Every row comes from one small tree of marks. Brackets hold a mark, then the marks that hang from it, in the order of their numbers. Every link used is in the known rows. Which tree was each row made from?
Known rows:
[z_120 [z_612 z_544 [z_752 z_424 z_527]]]: [-17  14   2  10   7   4   6   5  10  15 -16  -6  -2  -4  13  -3   3 -16
   4   6 -44]
[z_752 [z_612 z_544]]: [-17  17  -1  -4  -1   5   1   3   8   7  -9  -2  -2   6   1  -4   2 -19
   7   2 -29]
[z_261 [z_237 [z_748 z_527]]]: [-11  10  -2 -13   3  -6  15  -3  12  10   5 -25  -6  -9  -4  -1   7  14
  11   5  30]
[z_752 z_424 z_612]: [-16  13   4  -1  -5   7   2   8   6   0 -12   2  -5  10  -4  -4   3 -24
   5   5 -26]
[z_216 [z_120 [z_612 z_544 [z_752 z_424 z_527]]]]: [-11   6   2   8   0   1  -5  11  16  12 -18  -5  -3  -9  10   3   6  -1
   6   8 -19]
[z_752 z_527]: [ -8  15   0  -4  -2   5   6   4   9  12 -14 -10  -3  -4  17  -7   5 -11
   9  11  -6]
[z_702 [z_527 [z_752 z_424 z_612]]]: [-13  12   7  -9   2   1   3  -1   3   9  -2   0  -5  -4   0  -5   2  -3
   0   5 -11]
[z_527 [z_752 z_424]]: [-18   9  11  -2   0   6   3   2   3   4   0  -9  -1   4  -8  -2   8  -2
   1   6 -19]
[z_216 [z_120 [z_612 z_544 z_752]]]: [ -9   6   0   7   2   0  -7   8  14  11 -14  -8  -2 -11   7   4   6   4
   7   6 -10]
[z_702 [z_527 [z_752 [z_612 z_544]]]]: [-13  14   4 -10   4   0   3  -3   3  13  -1  -3  -4  -6   2  -5   2   0
   1   3 -13]
[z_216 [z_120 [z_612 [z_752 z_424 z_527]]]]: [ -5   5   2   9  -1   2  -5  10  13   9 -17  -6  -3 -14   9   2   6   2
   7   9  -4]
[z_748 [z_527 [z_752 [z_612 z_544]]]]: [-11   9   8  -7   7   6  10   2   4  11  -1  -6   0  -9 -11  -4   4   6
   7   2   1]
[z_120 [z_612 z_544 [z_752 z_424]]]: [-18  13   2   9   9   3   4   4   8  12 -11  -8  -3  -1   6  -1   4 -13
   3   4 -41]
[z_752 z_527 z_612]: [ -9  19  -1  -1  -5   8   5   5   7   9 -18   0  -1  -6  11 -10   2 -20
   9   7 -19]
[z_612 z_120 [z_752 z_424 z_527]]: [-10  17   3   5  -5   9  -2  10  17  18 -16   6  -7   3  12  -5   4  -7
  10   5 -40]
[z_752 z_424 z_527 z_612]: [-14  16   3   1  -8  10   6  10  10   6 -21   6  -4   4   9  -9   1 -29
   6   9 -36]
[z_120 z_612]: [ -5  11  -1   4   6   2   2  -3   3   7 -10 -19   0 -15   3  -1   6  -7
   5   9  -4]
[z_702 [z_527 [z_752 z_424 [z_612 z_120 z_544]]]]: [-15  14   5  -9   1   1   1   0   7  13  -3   1  -6  -2   1  -4   2  -3
   0   4 -27]
[z_237 [z_748 [z_527 [z_752 [z_612 z_120]]]]]: [ -9   9   5  -7   3   0   9   0  11  12   3 -14  -5 -15 -16  -2   7  14
  17   4  12]

Which tree is each row?
[-17  15   5  -2  -1   7  -3  -1   6  10  -2  -4   0  -1 -10  -2   6  -1
   3   1 -37] -> [z_527 [z_752 [z_612 z_120 z_544]]]
[-21  20   2   3  -2   8  -1  12  24  23 -16   9  -8  12  15  -3   4 -13
   8   3 -68] -> [z_612 z_120 z_544 [z_752 z_424 z_527]]
[-26  17   4   2   2   6   7  13  16  18 -15   7  -5  15  17  -6   2 -19
   6   4 -54] -> [z_612 z_544 [z_752 z_424 z_527]]
[-16  12   6 -10   3   0   4   0   5  11  -2   0  -5  -2   1  -5   2  -5
  -1   4 -22] -> [z_702 [z_527 [z_752 z_424 [z_612 z_544]]]]
[-23  19   2   1   4   4   6   9  14  20 -13   3  -3   8  18  -6   2 -12
   8   3 -43] -> [z_612 z_544 [z_752 z_527]]
[-19  11  10   1  -2   8   1   3   1   2  -3  -2   0   3 -12  -3   6  -8
   1   3 -27] -> [z_527 [z_752 z_424 z_612]]
[ -7  19   0   4  -3   8  -3   6  15  21 -15   2  -5  -5  13  -6   4   1
  12   4 -27] -> [z_612 z_120 [z_752 z_527]]
[-19  19   0   0   1   5  -5   6  19  22  -8   2  -6   8   7  -1   4  -2
   9  -1 -51] -> [z_612 z_120 z_544 z_752]
[-21  13   8  -1  -3   9  -2   3   8   7  -4   1  -2   7 -11  -1   6  -8
   1   2 -49] -> [z_527 [z_752 z_424 [z_612 z_120 z_544]]]
[-17  20   1  -1  -9  11   2  12  20  13 -23  10  -6   8  11  -6   2 -30
   6   7 -67] -> [z_752 z_424 z_527 [z_612 z_120 z_544]]
[-16  12   9   0  -5   9  -3   2   5   5  -4  -1  -2   1 -13  -2   6  -5
   2   3 -35] -> [z_527 [z_752 z_424 [z_612 z_120]]]
[-14  15   0   9   9   3   5   2   9  17 -15  -9  -1  -9  13  -3   3 -12
   5   5 -37] -> [z_120 [z_612 z_544 [z_752 z_527]]]
[ -7  14   0  11   7   4   4   1   4  13 -14 -11   0 -15  11  -5   4  -8
   6   7 -16] -> [z_120 [z_612 [z_752 z_527]]]
[-22  18   3   1  -1   6  -4  10  21  19 -10   7  -8  17   6   0   4  -9
   7   0 -62] -> [z_612 z_120 z_544 [z_752 z_424]]
[-12  15   3 -10   3   0   0  -3   6  15  -2  -2  -5  -7   2  -4   2   2
   1   3 -18] -> [z_702 [z_527 [z_752 [z_612 z_120 z_544]]]]
[ -4  21  -3  -1  -8  10  -1   4  12  13 -20   2  -3  -8  10  -8   3 -16
  11   7 -29] -> [z_752 z_527 [z_612 z_120]]
[-21  18   3  -1  -6   9   8  12  15   9 -21   8  -4  11  12  -8   1 -34
   5   7 -57] -> [z_752 z_424 z_527 [z_612 z_544]]
[-15  14   0   8  10   2   3   1   7  14 -10 -11  -1  -7   7  -1   4 -10
   5   4 -31] -> [z_120 [z_612 z_544 z_752]]
[-19  17   2  -2  -6   8  -3   8  16   7 -14   6  -7  15  -2  -1   3 -24
   5   3 -57] -> [z_752 z_424 [z_612 z_120 z_544]]
[-12  22  -4  -2  -6   9   0   5  17  17 -20   4  -3  -2  13  -7   2 -21
  10   6 -49] -> [z_752 z_527 [z_612 z_120 z_544]]
[-28  15   5   1   4   4   4  11  14  14  -8   4  -6  19   8  -3   3 -14
   5   1 -47] -> [z_612 z_544 [z_752 z_424]]
[-20  14   7  -2   1   6   1  -1   2   7  -2  -5   1   1 -10  -3   5  -4
   2   1 -30] -> [z_527 [z_752 [z_612 z_544]]]
[-10  12   2  12   5   4   5   4   6  12 -16  -8  -2 -11  10  -4   4 -12
   5   7 -24] -> [z_120 [z_612 [z_752 z_424 z_527]]]
[-17  12   0 -11   3  -5  16  -4  12  10   6 -22  -4  -8  -9  -1   7  12
   9   3  13] -> [z_261 [z_237 [z_748 [z_527 [z_752 [z_612 z_544]]]]]]
[-12  15   4   3  -3   7  -5   8  14  14 -10   4  -8   7   2  -2   5  -3
   9   2 -33] -> [z_612 z_120 [z_752 z_424]]
